What can hang from each mark
W: S
L: Z
D: Z
Z: A D H K L N S V X
X: Z
S: W Z
E: Z
H: Z
V: Z
A: Z
K: Z
Y: Z

In the rows, zero is written as 128.
Known rows, with every way that one mark hangs from another
Y(Z(L X)): [149 113 155 166 144 131 153 176 108 137 142  76 115 100 162 129 135 131
 141 112 165 120 159 171 194  86 142 121  67 150 119 102  22]
Y(Z(S)): [176 123 167 147 141 125 153 180  95 115 133  83 114 109 137 119 121 130
 176 126 159 121 150 115 186  85  83  97  58 141 118 127  16]
V(Z(K S X)): [167 119 118 123 144 144 103 134  96 161 139 126 112 137 117 124 141  90
 161  95 114 145 130 147 151 138 132 100 149 118 119 123 139]
D(Z(A N)): [146  73 149 157 120 120 161 138 158 102 159  89 105 120 128 170  75 122
 154 153 138  92 152  88 147  87  64 128  77 127 137  92  93]
Y(Z(D H K N V X)): [137 196 150 158 142 166 133 141 155 122 108 107 129 110 172  92 119 166
  86  83  93 138  61 106 130  90 171 135 111 115 116 163 169]
W(S(Z(D V X))): [139 149 123 139  93 142  55 134 118 129  85 172 141 106  96 100 108 132
  94 104 132 129 151 135 150 143 116 173 109 190 148 128  98]
V(Z(D H N X)): [158 128 106 139 115 124 103 147 148 153 105  92 132 114 134 123 115 106
 133 117 108 120 105 137 144 142 123 101 153 128 153 128 157]
A(Z(D H K L N S)): [ 74  92  79  69 152  94 170  87 136 104 149 126 125 129 141 163 166 164
 115 154 118 155  82  97 113 119 183 124 155  92 138 191 221]
Z(A H L): [117  87 133  95 135  99 156 143 124 124 133 129 122  80 151 140 150 114
 126 186 152  79 151 140 109 157 122 104 142 103 142 111  85]
V(Z(A L S X)): [141  79  95 104 145 121 113 141 102 165 140 131 132 142 126 131 136  96
 171 131 144 136 129 159 142 186 147 102 171 120 130 134 128]
L(Z(A D H V X)): [108 191 146 168 113 158  95 127 151 153  94 132 149 150 130  97  91 100
  88 133  99 101 117 159  91 168 121 145 137 129 164  76 140]
E(Z): [170  97 185 162 108 132 104 187  77 107 122  98 110 109 134 131 137  93
 200 117 146 126 185 143 166  84  57  89  70 152 131  65  27]
S(W Z): [174 101 141 155  83 104 107 154 120 140 105 151 116 116  78 125 131 124
 149 129 197  98 211 147 119 112  66 146  93 187 137  93  16]
Y(Z(D H K L N V)): [109 144 135 129 149 136 169 149 134 113 131 100 117  85 205 108 155 180
  94 115  90 135  65  88 134  86 183 118  98  87 110 174 159]
W(S(Z(D))): [133 104 118 128  88 110  95 134 117 113 115 164 141  81  99 130 118 136
 119 149 141 124 165 116 157 122  76 154  79 179 147 115  55]
V(Z(A H L N S X)): [139  92  98  68 145 117 125 120 138 146 113 114 149 140 114 130 122  95
 161 134 129 142  85 132  95 191 172  96 237  98 141 166 187]
A(Z(D H N S X)): [119 136 103 103 136 112 125 102 150 115 106 107 139 156 100 143 111 138
 127 126 143 136 102 125 127 131 148 135 159 143 162 170 184]
L(Z(D H K S X)): [111 190 129 141 132 152 145  75 145 121 122 129 171 156 119 120 126  93
 108 132  72 164 117 145 113 145 145 119 150 112 140 100 165]
E(Z(A K)): [134 105 163 145 119 146 122 148 100 105 151 155 118 114 146 136 142 113
 181 130 124 138 134 126 109  97  85 110  97 118 113  81  97]
X(Z(A D L N S V)): [115 132  90 112 146 116 138 118 146 140 136 151 161 153 143 128 102 170
 139 133  89 133  85 114 109 172 126 134 165 107 108 180 193]
K(Z): [140 119 177 164 123 111 115 151 107 121 130 100 105 127 120 131 118 119
 147 149 175  85 180 154 174  80  51 137  74 149 109  62   4]
V(Z(H)): [180  93 149 124 113 113  90 184 102 164 113  82  82  89 126 120 138  89
 155 150 144  72 162 141 142 133  78  85 127 122 158  92  55]
S(W): [174 106 134 153 104 101 130 175  99 155 125 115  92 105 105 136 134 100
 152 129 180  91 202 135 147 109  55 111  68 159 127  81  24]
H(Z(K)): [112 110 160 105 128 122 134 171 109 136 145 131  75  95 113 159 155 130
 107 145 172 111 160 129 129  61  89 109  61 133 126 112  86]
A(Z(H K N S V X)): [124 154 136  84 157 138  92 102 129 124  97 119 100 163  97 123 120 131
 102  86 136 130  86 113  80 118 181 143 200 123 143 177 224]
K(Z(D L)): [ 97 104 127 163 122 102 148 133 113 117 154 117 133 118 162 136 152 150
 130 166 149 112 162 157 200 104  97 138  65 135 104  88  47]
L(Z(A D)): [104 124 130 184 115 121 140 139 138 141 138 129 141 127 137 144  96 106
 132 164 113 105 146 147 130 126  60 126  59 131 151  51  83]
X(Z(H L)): [148 116 147 107 122 104 130 141 128 152 140 100 118 100 134 145 126 127
 131 172 141  79 169 173 124 143  97 113 154 123 132 103  51]

Rows
[116  87 112 100 105 119  95 110 125 124 119 179 153 100  87 136 112 120
 113 146 167 135 156 152 114 158 135 170 153 174 142 117  81] => W(S(Z(A L X)))
[155 179 157 148 123 142  73 124 110 145  97 130 125 190  75  85 112 113
 136  90 175 129 155 146 140 139 109 163 149 169  92 115  72] => K(Z(S(W) V X))
[ 96 136 104 120 132 123 127  95 158 124 131 125 114 129 131 154 127 149
  89 124 129 127  90 132 106  97 161 150 139 128 148 145 203] => A(Z(D H K N X))
[104 118 102  81  99 118 116  80 170  91 112 199 164  84  96 136 107 154
  91 168 110 144  80  77  61 138 121 165 159 131 139 159 173] => W(S(Z(A D H K N)))
[ 94 135  94 108 128 119 156  95 172 147 173 176 148 103 164 143 135 170
 100 197  90 103  98 147  83 167 134 140 155  86 112 134 147] => X(Z(A D H K L))
[152 107 138 138 135 136 161 102 165  94 150 102 145 162  97 155  63 112
 162 126 129 136 133  97 142 127 104 133 133 132 129 129 144] => D(Z(A N S X))
[118 160 154 139 110 164  97 140 119 107 119 172 129 112 164  92 154 145
 136 131  83 133  91 107  85 138 121 124 125 101 124 123 161] => E(Z(A D H K V))
[148 150 165 148 138 130 111 115 114 114 119 114 143 172  92 119 110 107
 155 122 167 129 164 162 172 119  93 141 129 157 100  96  54] => K(Z(S X))
[111 189 124 163 148 159 130  98 129 125 115 124 160 183 129 121 105 103
 110  67  54 180  87 121 119 120 148 129 135 116 121 118 230] => L(Z(D K N S V X))
[117 174  98 163 118 144 145  86 134 146 137 146 161 175 100 128 121  96
 123 112  96 181 134 142 123 137 127 135 115 137 119  93 148] => L(Z(D K S(W) X))
[147 113 148 142 140 144 132 130 108 120 147  84 112 148 135 124 121 111
 139  98 122 134 178 129 194 132 151 128 119 136 131 128 107] => D(Z(L S V X))
[139 184 127 128 151 150 178 105 164  97 124 111 167 129 146 117 119 157
 121 109  95 178  58  95 132 104 168 119 135 108 110 184 172] => Y(Z(D H K N S X))
[123 107 145 154 144 151 146 117 136 117 162  89 100 132 158 148 117 126
 106  84  98 137 136 113 161  84 171 142 118 113 115 122 174] => D(Z(K L N V X))
[104 166  98  98 149 136 128 109 130 127 104 167 171 140 149  92 149 138
 105 132 100 134  97 132 113 218 193 124 189 106 133 184 202] => Z(A D H L S V X)
[ 86 130 122 117 131 128 127 171 130 144 112 114 118 125 134 138 141 150
  82  96 149 144 118 137 153 102 164 126  98 151 134 162 180] => H(Z(D L N V X))
[117  67  94 102 132 115 199  82 157 103 190 133 128 145 119 170 119 137
 155 148 124 162 120  63 105 122 141 136 136  97 100 157 170] => D(Z(A K L N S(W)))
[142 168 117 136 129 135 103 138 136 153 131 169 145 152 126 107  92 161
 138 142  99  99 112 127 119 179  82 141 129 126 114 150 131] => X(Z(A D S V))
[177 111 144 144 116 126 132 144 128 116 127  83  95 154  95 126  90 118
 162  96 136 126 160  61 149 104  89 127 107 140 122 142 114] => D(Z(N S(W) V))
[170 129 154 123 152 121 121 165  89 110  94  96 116 133 120 119 120 107
 157  79 119 119 137  87 152 110  95  94 128 128 124 152 146] => Z(N S V)
[ 98 105 127  67 154 118 110 119  89 131 128 126  76 129 133 126 177 143
 108 131 145 112 120 119 102 130 188 127 166 102 142 170 163] => A(Z(H K L S V))
[ 76 117  93 138 146 130 149 138 111 136 162 184 116  96 198 121 173 163
  96 135  86 114  99 118 132 142 155 133  84  86 108 140 183] => Z(A D K L V)
[149 115 105 113 143 145 103 124 116 161 145 159 124 146 114 124 126 103
 161 118 122 139 103 140 113 163 133 113 164 106 120 132 162] => V(Z(A K S X))
[132 143 158 140 108 146  97 155 131  96  90 134 141 121 149 100 121 136
 155 117  97 131  87  92  90 137 106 115 139 120 140 134 167] => E(Z(A D H N V))
[176  95 140 145 105 116 149 136 123 121 155  93 101 140  93 143 110 110
 173 142 154 121 202  92 172 111  67 122  77 147 127 108  41] => D(Z(S(W)))
[124 171 145 175 109 137 124 119 143 139 108  95 152 133 125 126 105  84
 108 141 105 115 157 172 136 135 106 121 113 141 162  54  94] => L(Z(D H X))
[110 110  92  56 139 109 172  89 132 126 150 182 139 120 118 134 175 128
 131 175 141 142 112 100  55 181 162 114 193  85 108 169 157] => Z(A H K L S(W))
[112 160 118 120 130 130 121 122 138 156 145 147 119 103 174 113 149 166
  86 146  74 101 113 144 114 149 150 134 148  95 114 142 149] => X(Z(D H K L V))
[ 99 133 111 135 143 112 158  86 140 100 135 117 181 173 126 139 128 139
 138 119 132 173 114 142 179 125 146 140 141 136  90 142 144] => K(Z(D L N S X))
[ 93  91 133  85 148 110 116 132 113 131 125 103  64 111 149 145 156 148
  91 119 145 103 102 116  90  92 177 136 157 104 148 155 186] => A(Z(H K L N V))
[110 180 161 137 140 162 108 101 159 139  97 126 135 156 118 118  84  88
  85 105  93 125  81 135  34 133 148 141 189 102 142  90 203] => L(Z(A H K N V X))
[110 160  68  93 130 124 174  74 140 131 140 169 167 136 133 121 186 133
 105 133 105 180 116 130 117 180 201 120 182 108 105 178 191] => Z(D H K L S(W) X)
[142 115 106 118 144 124 176 132 145 130 134 118 155 152 117 129 107 142
 161 115 173 169  95 119 113 134 163 132 144 142 101 170 115] => Y(Z(A L N S(W) X))
[ 93 168 129 124 132 146 118 153 143 139 117 144 108 129 123 130 135 156
  69  83 124 147  94 116 123  78 147 135  95 138 123 161 213] => H(Z(D K N V X))
[123 148 132 141 109 137  98 126 131 126  84 155 157 117 140  93 157 149
  90 115 129 115 154 170 133 161 180 150 154 156 153 140 125] => S(Z(D H L V X))
[ 99 141 112 128 124 126 113 105 143 139 137 139 103 123 132 141 144 149
  86 140 138 108 119 154 122 113 154 154 116 134 153 126 154] => A(Z(D H K X))
[ 71  72  89 130 136  99 151 129 107 137 176 136  86 103 171 168 178 165
 111 150 140 115 138 143 165  88 148 139  61 119 138 125 132] => A(Z(D K L))
[150  91 131 111  88  97 127 132 128 134 101 145 131 105  96 123 159 129
 130 156 194 105 196 153  94 143 126 135 154 162 145 117  40] => S(W Z(H L))
[156 129 159 137 123 152 104 137 102 103 116 145 162 160 104 121 118  95
 205 109 139 166 141 144 127 146 100 110 144 148 120 107 101] => E(Z(A S X))
